Known rows, with every way that one mark hangs from another
kagom(pege): [-0.06 -0.01 -2.87  0.62  0.97  0.24  1.75  1.11  0.25  0.75 -0.42 -1.18
  2.47  1.01  0.41 -0.22  1.11 -0.80 -0.03  0.51 -0.61  0.04]
pege(bota(zuzis(mosa)) nolud): [ 2.09 -0.51  1.71 -0.02  2.13 -1.66 -4.46  3.33  1.08 -3.26  1.71 -0.42
 -1.16 -2.74 -1.05 -1.11 -0.12 -2.91 -0.05  3.82 -2.24  1.87]
pege(bota(zuzis(kagom mosa)) nolud): [ 1.80 -1.04  1.67 -1.59  0.41 -3.00 -6.20  4.02  0.02 -1.66  1.55  0.27
 -1.65 -2.63 -1.65 -0.82 -1.42 -3.87 -0.52  3.11 -1.54  2.29]
pege(bota(zuzis) nolud): [ 3.34 -0.45  2.22  0.17  2.38 -2.91 -5.08  2.80 -0.87 -2.94  1.55 -1.18
 -1.54 -1.47 -1.27  0.11 -1.32 -1.61 -0.42  3.09 -2.39  1.41]
kagom(pege(bota(zuzis))): [ 3.09 -0.12 -1.73  1.12  2.96 -2.20 -0.61  1.97  0.55  0.25  0.19 -1.76
  1.46  0.33 -1.23  0.95  1.09 -1.78 -0.50  2.92 -1.48  0.83]
firor(fofo(reni)): [ 1.18 -0.82  1.48 -0.30  0.25  2.01  3.33 -1.36 -0.19 -1.43 -3.61  0.81
  0.48 -0.14 -3.48 -0.55 -0.88 -0.62  1.31  0.20 -0.55 -1.20]
bota(zuzis(kagom(pege) mosa reni)): [-0.33 -1.74 -4.63 -0.59  0.46 -2.37 -1.40  3.36  1.31  5.62  0.17  2.05
  1.37 -2.09  0.10 -1.06  0.93 -3.83 -1.18  2.47  0.32  1.34]
mosa(fofo zuzis(kagom reni)): [-2.63 -1.26 -2.04  0.61 -1.50 -2.43 -3.13  0.19 -0.04  4.67 -0.70  2.14
 -2.47 -1.85  0.02 -0.88 -1.61 -1.88 -0.96  2.06  0.42 -0.62]
pege(bota(zuzis(mosa reni)) nolud): [ 2.24 -0.85  0.52 -1.30  1.25 -3.76 -5.74  4.02  0.14 -0.82  2.17  0.90
 -1.80 -3.20 -0.09 -1.59 -1.33 -4.09 -0.64  4.45 -2.19  1.57]
mosa(fofo(reni) zuzis(kagom)): [-2.10 -1.26 -0.23  1.55 -0.30  0.86  0.15 -2.39  0.95  1.18 -2.42  0.70
 -1.56 -1.50 -3.18 -0.15 -1.08 -1.59  0.43  0.63  1.42 -0.63]
pege(bota nolud): [ 2.40  0.55  2.66 -1.49  0.01 -2.02 -4.25  2.37 -1.94 -3.94  1.12 -1.54
 -1.41 -0.13 -0.44 -0.32 -2.41 -2.03 -0.01  1.91 -2.28  0.87]
kagom(pege(bota(zuzis(reni)) nolud)): [ 3.68 -0.58 -1.59 -0.19  2.51 -4.87 -4.33  4.53 -1.39  0.43  1.52 -0.85
  0.32 -0.83  0.03 -0.71 -1.55 -3.57 -0.94  4.45 -2.94  1.40]
bota(zuzis(kagom mosa reni(fofo))): [-0.27 -1.66 -2.41 -1.29 -0.87 -1.89 -5.95  2.38  2.28  4.52 -0.06  3.61
 -2.27 -3.81  1.23 -2.05 -0.58 -1.13  0.44  2.99  0.72  0.25]
kagom(pege(bota nolud) zuzis): [ 3.04 -0.35  0.41 -1.00 -0.01 -3.47 -2.80  4.31 -2.37 -1.73  1.06 -2.16
  0.67  0.68 -0.34  0.01 -1.81 -3.73  0.28  1.46 -2.07  1.39]
reni(fofo): [ 0.13  0.20 -0.83  0.05 -0.36  0.73 -2.70 -0.22  1.25 -0.33 -1.07  0.54
 -1.26 -0.82  1.27 -1.06 -0.33  1.74  1.50  1.14 -0.09 -0.97]
zuzis(kagom(pege(bota nolud)) reni): [ 2.29  0.04 -1.37 -3.65 -1.57 -5.23 -4.95  4.54 -3.69  0.90  0.83 -0.78
 -0.31  0.58  0.51 -0.64 -4.02 -4.76 -0.75  2.61 -2.07  1.38]
kagom(pege zuzis): [ 0.66 -0.97 -2.04  0.47  0.04 -1.07  1.34  1.93 -0.25  2.06 -0.03 -0.66
  2.10  0.64  0.16  0.12  0.50 -1.86  0.33 -0.60  0.43  0.66]
mosa(zuzis(kagom)): [-0.59 -0.94 -1.75  0.65 -0.16 -0.54 -1.80  0.61 -0.48  2.56 -0.31  1.09
 -0.40 -1.02 -1.26  0.02  0.21 -0.14 -0.64  0.62  0.15 -0.10]
kagom(pege(bota nolud) zuzis(mosa)): [ 1.71 -0.64 -0.22 -1.29 -0.22 -2.17 -2.41  4.80 -0.48 -1.91  1.32 -1.10
  1.05 -0.68 -0.25 -1.17 -0.45 -5.08  0.58  2.17 -1.71  1.91]
bota(zuzis(kagom mosa(fofo) reni)): [-2.52 -1.93 -1.15 -0.29 -0.96 -2.29 -3.62  1.29  2.49  4.51  0.18  2.98
 -2.46 -3.52  0.02 -1.32 -0.61 -3.46 -0.74  2.68  1.28  0.75]
bota(zuzis(reni(fofo))): [ 1.38 -1.10 -1.82  0.61  1.23 -1.96 -4.84  0.83  1.35  3.15 -0.17  2.03
 -2.07 -2.48  1.61 -1.31 -0.34  1.25  0.57  2.83 -0.21 -0.77]
keke(firor(fofo)): [-0.10 -1.19  1.29 -0.01 -1.14 -0.12  0.32  1.01 -0.21 -0.82  0.36  1.98
  0.33  1.47 -0.98 -2.10 -0.58  4.02  2.25  2.34 -2.33 -1.77]

Rows
[-0.27 -1.73 -2.68  0.15  1.61 -1.16 -2.82  4.76  1.32  0.59  0.60  0.45
  1.99 -2.34 -0.77 -1.69  0.84 -3.33 -0.46  2.36 -1.27  2.20] => bota(zuzis(kagom(pege(nolud)) mosa))
[-1.20 -0.67 -5.10 -2.40 -2.24 -1.15 -3.19  2.65  1.60  4.34 -1.01  2.15
  0.50 -1.23  2.28 -2.51 -0.37 -2.29  0.83  2.60  0.21 -0.29] => zuzis(kagom(pege) mosa reni(fofo))
[-0.08 -0.65  2.30  1.10  1.58 -1.17 -4.73  2.17  2.46 -3.72  0.88 -0.10
 -2.49 -3.15 -1.12 -1.55 -0.51 -3.52  0.27  4.48 -2.01  1.22] => pege(bota(zuzis(mosa(fofo))) nolud)
[ 1.28 -1.30 -1.86 -0.95 -0.56 -3.96 -2.55  4.50 -2.15  2.23  1.15  0.24
  0.81 -0.46  1.44 -1.43 -2.06 -3.31 -0.19  0.68 -1.02  1.08] => kagom(pege(nolud) zuzis(reni))
[ 1.19 -1.81 -2.92 -0.36  1.10 -4.27 -4.71  4.80 -1.41  3.50  0.93  0.69
  0.69 -1.62  0.43 -1.16 -1.74 -2.90 -1.36  2.16 -1.59  1.77] => bota(zuzis(kagom(pege(nolud)) reni))
[ 2.86 -0.45 -1.69 -2.06 -1.19 -5.01 -1.20  2.95 -2.28  3.42  0.73 -0.65
  0.17  1.12  0.73  0.33 -1.86 -4.14 -0.08  1.53 -0.18  0.63] => kagom(pege(bota) zuzis(reni))
[-0.38 -1.41 -3.80 -1.05 -1.14 -1.97  0.48  3.11  0.56  4.50  0.61  1.43
  1.57 -0.99  1.42 -1.48  0.79 -4.11 -0.04  0.92  0.70  0.54] => kagom(pege zuzis(mosa reni))
[ 2.09  0.41 -2.99 -3.17 -2.44 -4.08 -5.16  2.39 -1.43  3.09 -0.78  0.15
 -1.09  0.74  1.67 -0.73 -2.76 -2.35  0.52  3.05 -0.55 -0.35] => zuzis(kagom(pege(bota)) reni(fofo))
[ 0.82 -1.29  2.17 -0.16 -0.68  0.67  2.81 -1.06 -0.37 -1.89 -0.63  1.58
  0.45  1.36 -2.95 -1.92 -1.31  3.02  2.94  1.64 -1.34 -1.57] => keke(firor(fofo(reni)))
[ 2.95 -0.76  2.24 -1.22  0.70 -3.96 -6.68  3.45 -1.88 -1.46  1.28 -0.43
 -1.97 -1.37 -1.78  0.43 -2.88 -2.41 -0.66  2.24 -1.76  2.03] => pege(bota(zuzis(kagom)) nolud)
[-3.56 -0.91 -3.68 -1.24 -2.38 -1.71 -0.88  1.73  1.79  4.26 -0.72  1.77
  0.14 -1.18  1.37 -1.87 -0.58 -4.46 -0.42  2.33  0.65  0.19] => zuzis(kagom(pege) mosa(fofo) reni)
[ 0.16 -0.70 -2.68 -2.38 -1.21 -3.59 -3.56  4.26 -2.53  2.38  0.60  0.27
  0.94 -0.17  1.07 -1.42 -2.95 -3.41 -0.95  1.05 -1.10  1.16] => zuzis(kagom(pege(nolud)) reni)
[ 0.80  0.18 -0.94 -2.75 -1.00 -2.05 -3.19  4.35 -0.74 -1.74  0.69 -1.07
  0.88 -0.16 -0.39 -1.14 -1.32 -5.20 -0.15  2.61 -2.08  1.80] => zuzis(kagom(pege(bota nolud)) mosa)
[-0.65 -0.89  1.33 -0.06 -0.50 -1.86 -4.11  1.07  2.29  0.43  0.05  0.68
 -2.80 -2.36 -1.49 -0.13 -0.51 -3.77 -0.19  3.34  0.22  1.15] => pege(bota(zuzis(kagom mosa(fofo))))
[ 0.60  0.00 -2.98 -3.68 -2.24 -3.73 -1.87  3.32 -0.75  3.14  0.37  0.49
  0.33  0.10  0.54 -0.61 -1.19 -5.63 -0.56  2.56 -0.19  0.90] => zuzis(kagom(pege(bota)) mosa reni)
[-0.56 -1.12 -2.80  0.09 -0.29  0.11  1.76  2.59  1.50  1.89  0.33  0.39
  2.37 -0.42  0.27 -0.88  1.81 -3.02  0.51  0.22  0.57  0.88] => kagom(pege zuzis(mosa))
[-3.58 -1.02 -0.70 -2.03 -3.33 -1.61 -2.77  0.73  1.43  3.42 -0.31  2.70
 -2.26 -2.10  0.91 -1.74 -1.74 -3.78 -0.21  1.53  1.17  0.29] => zuzis(kagom mosa(fofo) reni)
[ 2.60 -0.61  1.23 -0.71  0.33 -3.47 -4.23  1.60 -1.13  1.18  0.63 -0.13
 -1.82 -0.65 -1.85  1.51 -1.29 -1.89 -0.78  1.75 -0.34  1.20] => pege(bota(zuzis(kagom)))
[-0.34 -1.10 -3.33 -0.72 -1.39 -1.85 -5.69  1.12 -0.22  4.78 -0.99  2.60
 -2.34 -2.17  1.09 -1.48 -1.52  0.38  0.16  2.48  0.22 -1.37] => mosa(zuzis(kagom reni(fofo)))
[-0.05 -1.53 -2.65 -1.40 -0.64 -2.59 -1.86  5.02 -0.43  2.07  1.43  1.13
  1.31 -1.70  1.47 -2.51 -0.61 -4.90  0.03  1.41 -0.77  1.42] => kagom(pege(nolud) zuzis(mosa reni))
[-2.27 -1.55 -1.10  1.20  0.87 -1.35 -2.06  0.63  3.60  2.82  0.28  2.42
 -1.95 -3.62  0.36 -1.76  0.73 -2.68 -0.53  3.19  0.46  0.22] => bota(zuzis(mosa(fofo) reni))
[ 3.49 -0.70  1.37 -0.99  1.61 -4.97 -6.11  3.51 -1.83 -0.39  1.98  0.02
 -2.34 -1.77 -0.25 -0.54 -2.75 -2.77 -0.66  3.79 -2.38  1.40] => pege(bota(zuzis(reni)) nolud)
[ 1.40 -1.20 -2.75 -1.05 -1.00 -2.78 -5.32  4.15 -1.01  1.91  0.21  0.81
 -0.22 -1.00  2.54 -2.59 -2.31 -1.73  1.25  1.70 -1.19  0.06] => kagom(pege(nolud) zuzis(reni(fofo)))
[-2.49 -1.26 -0.24  2.88  1.44  0.81 -0.79  0.12  4.42  0.24 -0.35  1.35
 -1.06 -3.15 -0.59 -1.25  1.81 -1.58  0.08  2.63  0.27  0.37] => bota(zuzis(mosa(fofo)))
[-0.19 -1.24 -1.37 -1.69 -2.45 -1.25 -4.09  1.94  1.51  3.36  0.26  2.97
 -2.09 -2.65  2.26 -2.43 -0.78 -1.56  1.60  1.42  1.01 -0.54] => kagom(zuzis(mosa reni(fofo)))
[-0.46 -1.43 -0.80 -1.75 -2.09 -2.13 -1.23  2.21  0.31  3.71  1.05  2.52
 -0.93 -1.99  1.03 -1.11 -0.54 -3.36  0.01  0.54  1.22  0.52] => kagom(zuzis(mosa reni))
[-0.12 -1.21 -4.38 -1.08 -1.50 -1.19 -1.90  2.89  1.97  4.09 -0.45  2.10
  0.42 -1.69  2.65 -2.57  0.34 -2.31  1.37  2.02  0.66 -0.36] => kagom(pege zuzis(mosa reni(fofo)))
[-1.57 -0.79 -1.52 -2.98 -2.81 -1.99 -2.45  2.02 -0.21  3.79  0.73  2.60
 -0.97 -1.65  0.74 -1.19 -1.32 -3.31 -0.63  1.03  0.95  0.55] => zuzis(kagom mosa reni)
[ 2.77 -0.17 -0.70 -0.72 -0.27 -2.63 -0.13  2.29 -1.51  0.79  0.34 -1.83
  0.98  1.45 -0.40  0.98 -0.46 -3.30  0.46  0.83 -0.46  0.83] => kagom(pege(bota) zuzis)
[-2.68 -1.56 -0.07 -0.62 -2.49 -1.74 -1.86  0.94  1.72  3.30  0.35  2.66
 -2.36 -2.47  1.27 -1.82 -0.99 -3.82  0.39  1.09  1.52 -0.06] => kagom(zuzis(mosa(fofo) reni))
